Known rows, with every way that one mark hangs from another
{nonob guvi {zabapiv pino}}: [-2.752 -1.259 -0.823 -0.780  0.049 -2.205 -0.765  1.058 -3.818 -2.050
 -1.853 -0.940 -0.125 -1.063  2.097  1.161 -0.098 -0.594 -0.043  0.022
  0.251 -0.691]
{guvi bepi {pino vugi zevapi}}: [ 0.715 -2.346 -1.340  1.663  2.374 -0.137 -0.883  0.078 -2.184 -1.009
 -0.607  3.329 -0.853 -1.381  2.516 -2.200 -2.412  1.854  0.678  0.631
  1.807  2.781]
{guvi pino}: [-0.868 -0.119  0.260  0.119  1.155  2.659 -0.235  0.902 -1.271 -0.037
  0.235  0.891 -0.948 -0.696 -0.308 -0.965  1.063 -0.215  0.862  0.384
  0.935  0.486]
{guvi {bepi zevapi} pino}: [ 0.042 -1.394 -0.239  2.131  2.463  1.627 -0.481  1.569 -0.169 -0.101
 -0.001  2.293  1.110  3.147  0.791 -1.296 -1.142  0.814  1.322  0.542
 -0.716 -0.964]
{nonob {guvi bepi} {zabapiv pino}}: [-1.555 -1.507 -0.884 -0.698 -0.170 -3.301 -0.943  0.775 -1.533 -1.994
 -2.859 -0.093  1.015  0.605  2.930  1.120 -2.009  0.159 -0.023  0.099
 -0.752 -0.874]
{zevapi bepi {pino guvi vugi}}: [-1.830 -0.758  0.618 -0.757 -0.056 -3.666 -0.948  0.789 -3.624  0.580
 -1.177  0.560  0.067 -1.614  4.122  2.634 -2.222  3.615 -1.686 -2.757
 -0.391  1.278]
{vugi pino}: [ 1.311  0.771 -0.706  0.947 -0.285 -0.998 -0.354  0.545 -2.359  0.353
 -0.118  0.778 -0.685 -2.268  0.572  1.124 -1.075  0.354  0.088  0.125
 -0.597  0.530]
{rebe {guvi pino} zevapi}: [-0.456 -1.241 -0.711  1.709  2.461  1.521 -2.082  2.494 -3.144  1.471
 -0.301  0.528  1.522 -3.603  1.748 -1.158  0.990  1.664  0.629  0.435
  0.659  1.042]
{bepi guvi {zevapi {pino vugi}}}: [ 2.285 -2.655 -0.343  3.241  0.515 -2.265 -0.601 -0.173 -4.078 -0.509
 -1.029  2.005  1.020 -0.721  2.044  0.351 -0.787  2.808 -1.239 -1.298
 -0.112 -1.030]
{nonob {guvi pino} zabapiv}: [-3.425 -2.506 -0.103 -0.860  1.519  1.791 -0.789  0.764 -2.895 -3.242
 -0.563 -0.885  0.541 -0.945  1.124 -0.068  0.994 -1.181  1.827 -1.297
  1.805 -0.041]
{zevapi bepi {pino guvi}}: [-2.257 -0.094  1.237 -1.115 -0.808 -2.684 -0.402  1.367 -1.005  1.436
 -0.298  0.117  0.332 -0.197  3.219  3.239 -1.289  1.701 -1.121 -1.789
 -1.590 -0.063]
{zevapi bepi pino}: [-0.156  0.136  0.554 -0.589 -0.410 -2.307  0.407 -0.367  0.316  0.620
 -0.267  0.404  0.352  0.841  1.327  2.055 -0.012  1.381  0.249 -1.682
 -1.498  0.163]
{pino guvi vugi}: [-1.594 -0.934  0.110 -0.137  0.306 -1.516 -1.351  1.208 -3.936 -0.028
 -0.824  0.265 -0.392 -2.537  2.810  0.664 -2.143  2.288 -1.743 -1.078
  1.109  1.189]
{zevapi {bepi {guvi pino}}}: [ 0.208  0.287  2.899  1.642  0.931  0.575 -0.767 -0.507  0.528  0.314
 -0.241  2.302 -1.570  0.815  0.432  0.323  1.194  0.464  2.155  0.093
 -0.583 -1.200]
{zabapiv {pino guvi zevapi}}: [-2.376 -0.237 -0.896  0.680 -0.125 -2.261 -0.902  2.958 -4.122  1.945
 -0.113  1.743 -2.525 -2.635  3.423  0.928 -2.146  0.069 -2.179  2.571
 -0.329  0.721]
{rebe {guvi bepi {pino vugi}} zevapi}: [ 1.191 -2.303 -1.251  2.289  3.059 -0.775 -2.883  1.811 -3.448  0.639
 -1.916  1.762  2.250 -3.281  3.560 -1.821 -1.559  4.215  0.175 -0.429
  0.903  2.164]
{nonob {guvi bepi} zabapiv}: [-1.416 -2.756 -0.332 -0.820  0.150 -2.145 -0.759 -0.465  0.580 -3.369
 -1.607 -0.884  2.622  1.356  2.401  0.912 -1.921 -0.161  0.951 -1.597
 -0.263 -0.700]
{rebe {guvi {pino vugi}} {zevapi bepi}}: [-0.564 -1.084  0.012  1.960  3.722 -0.941 -2.844  1.412 -4.520  0.851
 -0.904  1.328  0.851 -3.209  3.321 -0.589 -0.213  4.064  1.333 -1.266
  0.953  2.184]
{bepi guvi}: [ 1.542 -0.342  1.449  1.582 -0.770 -0.499 -0.375 -0.733  0.527  0.048
 -0.532  1.047 -0.318 -0.270  0.131  0.151  0.315 -0.015 -0.007  0.461
 -0.508 -1.447]
{zabapiv pino}: [-0.129  1.164 -0.554  0.168 -0.334 -1.385 -0.193  1.237 -2.166  1.204
 -1.192  0.724 -1.644 -0.670  0.550  0.205  0.048  0.300 -0.972  1.692
 -0.603 -0.159]
{nonob guvi}: [-0.772 -1.506 -0.125 -0.548  0.017  0.047  0.068  0.210 -0.260 -1.504
  0.329 -0.593  1.165 -0.352  0.733  0.727 -0.034 -0.261  0.578 -0.661
  0.438 -0.278]
{guvi bepi {pino zevapi}}: [ 0.192 -1.664 -0.760  1.232  1.674  0.958 -0.378  0.605  0.320 -0.133
  0.244  2.878 -0.645  0.109  1.505 -1.609 -1.421  0.029  1.123  1.563
  0.279  1.523]
{nonob {guvi {pino vugi zevapi}} zabapiv}: [-2.971 -4.364 -1.710  0.390  2.847  0.316 -1.302  0.207 -6.158 -4.347
 -0.484  0.746 -0.602 -3.293  3.028 -1.156 -0.726  0.181  1.558 -1.084
  3.699  2.448]
{rebe {guvi pino}}: [-0.886 -0.525  0.604  0.557  0.605  1.136 -1.342  1.533 -2.093  1.361
 -0.754  0.897 -0.049 -2.947  0.793 -0.391  1.732  1.038  0.265  0.477
  0.219 -0.050]
{zevapi bepi}: [-0.551  0.846  1.160 -0.121  0.516 -1.445 -0.160 -0.763  1.191  0.214
  0.175  0.446 -0.406  1.773  0.678  1.066 -0.349  0.632  1.298 -0.754
 -0.990 -0.126]

Rows
[-1.342 -0.227 -0.324  1.721  0.620 -2.646 -1.254  3.715 -2.317  1.962
 -1.486  2.027  0.331  2.064  3.710  1.053 -3.466  1.661 -1.862  1.664
 -2.489 -1.820] | {zabapiv {pino {guvi {bepi zevapi}}}}
[-1.500  0.250  0.092  1.238  0.492 -3.356 -1.102  1.495 -3.136  1.232
  0.895  2.176 -1.911 -2.532  4.053  2.948 -3.522  0.827 -0.031  0.358
 -1.352  1.352] | {vugi {pino guvi {zevapi bepi}}}
[ 0.653 -1.711  0.650  2.577  1.023  1.483 -0.570  0.129 -1.335 -0.034
  0.576  3.003 -2.077 -1.946  0.731 -1.282  0.569 -0.730  1.060  1.979
  0.874  0.148] | {bepi {guvi {pino zevapi}}}
[-1.286 -1.396  0.157  1.516  0.865 -1.270 -1.071  2.410 -0.194  0.588
 -0.424  1.270  2.059  2.659  3.093  0.907 -3.579  1.327 -1.021 -0.019
 -1.776 -1.695] | {pino {guvi {bepi zevapi}}}
[-1.676 -3.573 -0.811  0.975  1.679 -1.804 -0.875  0.438 -0.516 -3.491
 -1.158 -0.227  3.686  3.440  2.717  0.623 -2.387  0.075  1.186 -1.520
 -0.868 -1.949] | {nonob {guvi {bepi zevapi}} zabapiv}
[ 1.232 -0.163  0.588  2.994  0.736 -4.908 -1.259 -0.761 -3.734  0.483
 -1.397  3.705 -3.383 -1.520  3.246  0.484 -1.626  2.166  0.003  1.515
 -0.287  0.763] | {zabapiv {pino vugi {zevapi {bepi guvi}}}}
[-1.418 -1.504 -0.650  0.306  1.811 -3.296 -1.672  1.910 -4.812  0.794
 -0.626  0.137  1.479 -2.289  5.059  1.979 -2.948  4.166 -1.250 -2.818
  0.126  2.201] | {rebe {zevapi bepi {pino guvi vugi}}}
[-1.760  0.306 -0.457  0.143 -0.024 -2.743 -1.553  2.532 -6.106  1.268
 -2.026  0.921 -1.984 -3.045  3.378  0.805 -2.102  2.481 -2.807  0.675
  0.549  0.983] | {zabapiv {pino guvi vugi}}
[-2.430 -0.914 -0.683 -0.135  0.182 -4.796 -2.411  1.826 -5.311 -0.615
 -3.992  0.548 -0.465 -1.447  5.097  0.955 -4.021  2.617 -2.395 -0.389
 -0.176  0.618] | {nonob {zabapiv {pino {guvi bepi} vugi}}}
[-1.706 -1.972 -0.890  0.817  0.962 -1.873 -1.306  1.252 -4.562 -0.141
  0.112  1.430 -1.253 -3.413  3.775  0.196 -3.058  1.616 -1.686  0.048
  1.668  2.338] | {pino guvi vugi zevapi}
[-1.847 -0.814 -1.402  1.014  0.633 -3.194 -1.437  2.390 -6.752  1.124
 -0.916  2.100 -2.726 -4.134  4.345  0.334 -3.012  1.949 -2.681  1.665
  0.943  2.010] | {zabapiv {pino guvi vugi zevapi}}
[ 1.018 -2.071  0.698  3.990  2.578  1.216 -1.317  0.479 -4.465 -0.913
 -0.445  2.887 -0.558 -0.322  1.059 -1.550  0.172  1.888  0.745  0.029
  1.191 -0.947] | {bepi {guvi {pino vugi}} zevapi}
[ 0.869 -0.631  1.645  2.345  0.338 -2.595 -0.424 -1.457  1.087  0.116
  0.559  2.660 -1.494  0.541  1.687  0.824 -0.764  0.047  1.243  0.802
 -1.146 -0.514] | {pino {zevapi {bepi guvi}}}
[ 0.758 -0.369  2.418  1.917  1.568 -0.464 -1.425 -1.029 -2.134 -0.626
 -0.981  2.718 -1.948 -0.562  1.314 -0.224  0.361  2.223  1.748 -0.835
  0.738  0.220] | {zevapi {bepi {guvi {pino vugi}}}}
[ 1.913 -0.949  1.527  1.314 -0.511 -3.884 -0.629 -1.615 -1.820 -0.203
 -1.589  1.713 -0.159 -0.843  2.427  1.710 -0.569  3.046 -0.206 -2.192
 -0.624  0.213] | {zevapi {bepi guvi} {pino vugi}}
[-2.869 -0.460  0.781  0.283  0.708 -2.256 -0.840  1.047 -0.746  0.834
  1.005  1.382 -1.163 -0.144  3.467  1.741 -2.497  0.588 -0.043  0.308
 -0.840  0.728] | {pino guvi {zevapi bepi}}
[-4.109  0.163 -0.148 -0.793 -0.376 -2.630 -1.611  2.592 -4.934  0.297
 -2.242 -0.591 -1.371 -1.763  3.214  1.551 -1.425  0.149 -2.072  0.486
 -0.436 -0.539] | {nonob {zabapiv {pino guvi}}}
[ 1.805 -2.604 -1.700  1.863  1.125 -2.773 -0.365  0.378 -2.407 -0.518
 -1.418  1.804  2.522  1.423  2.804  0.047 -2.818  3.433 -1.069 -1.790
 -0.710  0.247] | {guvi {bepi {zevapi {pino vugi}}}}
[-0.313  0.176 -0.846  1.355  1.573 -4.277 -0.805 -0.039 -4.133  0.482
 -0.856  2.821 -3.143 -1.259  3.110  0.150 -1.948  2.215 -0.118  1.017
  0.135  2.085] | {zabapiv {pino vugi {zevapi bepi}}}
[ 0.212 -0.942 -1.143  1.558 -0.191 -3.091 -1.172  2.000 -2.036  1.023
 -0.073  2.488 -0.365 -2.594  4.362  1.617 -4.913  0.872 -1.042  1.213
 -1.448  1.304] | {vugi {pino {guvi bepi} zevapi}}
[ 1.252 -1.951 -1.133  1.430  0.467 -1.833  0.204  0.874  0.109  0.254
 -0.585  1.339  2.848  2.855  1.896  0.567 -1.978  1.714 -0.585 -0.804
 -2.052 -1.148] | {guvi {bepi {zevapi pino}}}
[-0.939 -0.606 -1.171  1.340 -0.094 -1.904 -0.979  2.121 -4.289  0.973
  0.851  1.701 -1.535 -4.375  3.465  1.760 -3.102  0.206 -1.161  1.046
 -0.420  1.485] | {vugi {pino guvi zevapi}}
[-1.244 -1.648 -0.530 -0.611 -0.610 -2.207 -0.858  1.503 -4.785  0.386
 -1.320  0.055  0.450 -3.442  3.469  1.465 -1.945  2.985 -2.805 -2.049
  0.774  1.521] | {zevapi {pino guvi vugi}}
[-0.846 -0.921 -0.808  2.092  1.376 -3.704 -1.865  3.138 -4.888  1.211
 -2.286  2.449  0.104  0.592  4.591  0.548 -4.382  3.482 -2.359  0.738
 -1.241 -0.561] | {zabapiv {pino {guvi {bepi zevapi}} vugi}}
[-0.652 -1.320 -0.010 -0.875 -1.435 -2.532 -0.377  1.826  0.022  1.205
 -1.286  0.525  1.807 -0.413  3.426  2.050 -2.842  1.832 -2.262 -1.004
 -1.686 -0.051] | {zevapi {pino {guvi bepi}}}
[-1.059 -1.705 -0.419  0.690  0.064 -2.115 -0.895  1.477  0.289  0.583
  0.015  1.745  0.279 -0.411  3.724  0.580 -3.902  0.630 -1.210  0.993
 -0.896  0.699] | {pino {guvi bepi} zevapi}
[ 1.017 -4.165 -1.659  1.250  1.205 -2.772 -0.261  0.686 -2.637 -2.130
 -1.106  1.209  3.777  1.013  3.569  0.801 -2.830  3.125 -0.464 -2.373
 -0.179 -0.137] | {nonob {guvi {bepi {zevapi {pino vugi}}}}}
[-3.565 -0.562 -0.710 -0.257  0.346 -3.664 -2.099  1.987 -7.458 -0.503
 -3.129 -0.237 -1.600 -3.061  4.105  1.027 -2.305  1.857 -2.416 -0.469
  1.010  0.742] | {nonob {zabapiv {pino guvi vugi}}}
[ 1.285 -2.479 -2.108  1.378  1.105 -2.843 -1.871  1.468 -5.427  1.064
 -1.589  0.003  2.811 -5.356  3.814  0.176 -0.666  4.329 -1.804 -1.926
  0.713  2.248] | {rebe guvi {zevapi {pino vugi}}}
[ 1.384 -1.361  1.092  2.767  1.042 -3.688 -1.019 -2.006 -1.426 -0.750
 -0.211  3.080 -1.791 -0.819  2.703  0.255 -1.647  1.905  0.863 -0.114
  0.179  0.825] | {pino vugi {zevapi {bepi guvi}}}
[-0.422 -1.225  0.138  0.103  0.173 -2.580 -1.533  1.094 -1.744 -0.064
 -1.789  1.044  0.777 -0.933  3.701  0.536 -3.922  2.905 -1.749 -0.983
  0.021  0.933] | {pino {guvi bepi} vugi}
[ 0.074 -0.660 -0.506  2.449  0.699 -2.330 -1.394  2.870 -2.439  1.143
 -0.451  2.016  1.420  0.430  3.622  2.000 -4.504  1.695 -0.982  0.104
 -2.490 -1.151] | {vugi {pino {guvi {bepi zevapi}}}}
[ 1.159 -2.363  0.114  3.051  1.751  0.458 -1.110 -0.319 -3.916 -0.927
 -0.143  3.456 -2.378 -3.256  1.661 -1.911 -0.247  1.104  0.595  0.917
  2.264  1.540] | {bepi {guvi {pino vugi zevapi}}}
[ 0.840 -1.189 -0.336  0.787  1.752  0.459 -0.987  0.176 -1.565 -0.795
 -1.469  2.075 -0.108 -0.383  1.473 -1.648 -1.435  2.388  0.582 -0.413
  1.255  1.605] | {guvi bepi {pino vugi}}
[ 0.511 -1.391  1.255  3.541  1.873  2.271 -0.631  0.958 -1.779 -0.027
  0.328  2.482 -0.228  1.086  0.052 -1.031  1.053  0.096  1.317  0.899
 -0.150 -2.174] | {bepi {guvi pino} zevapi}
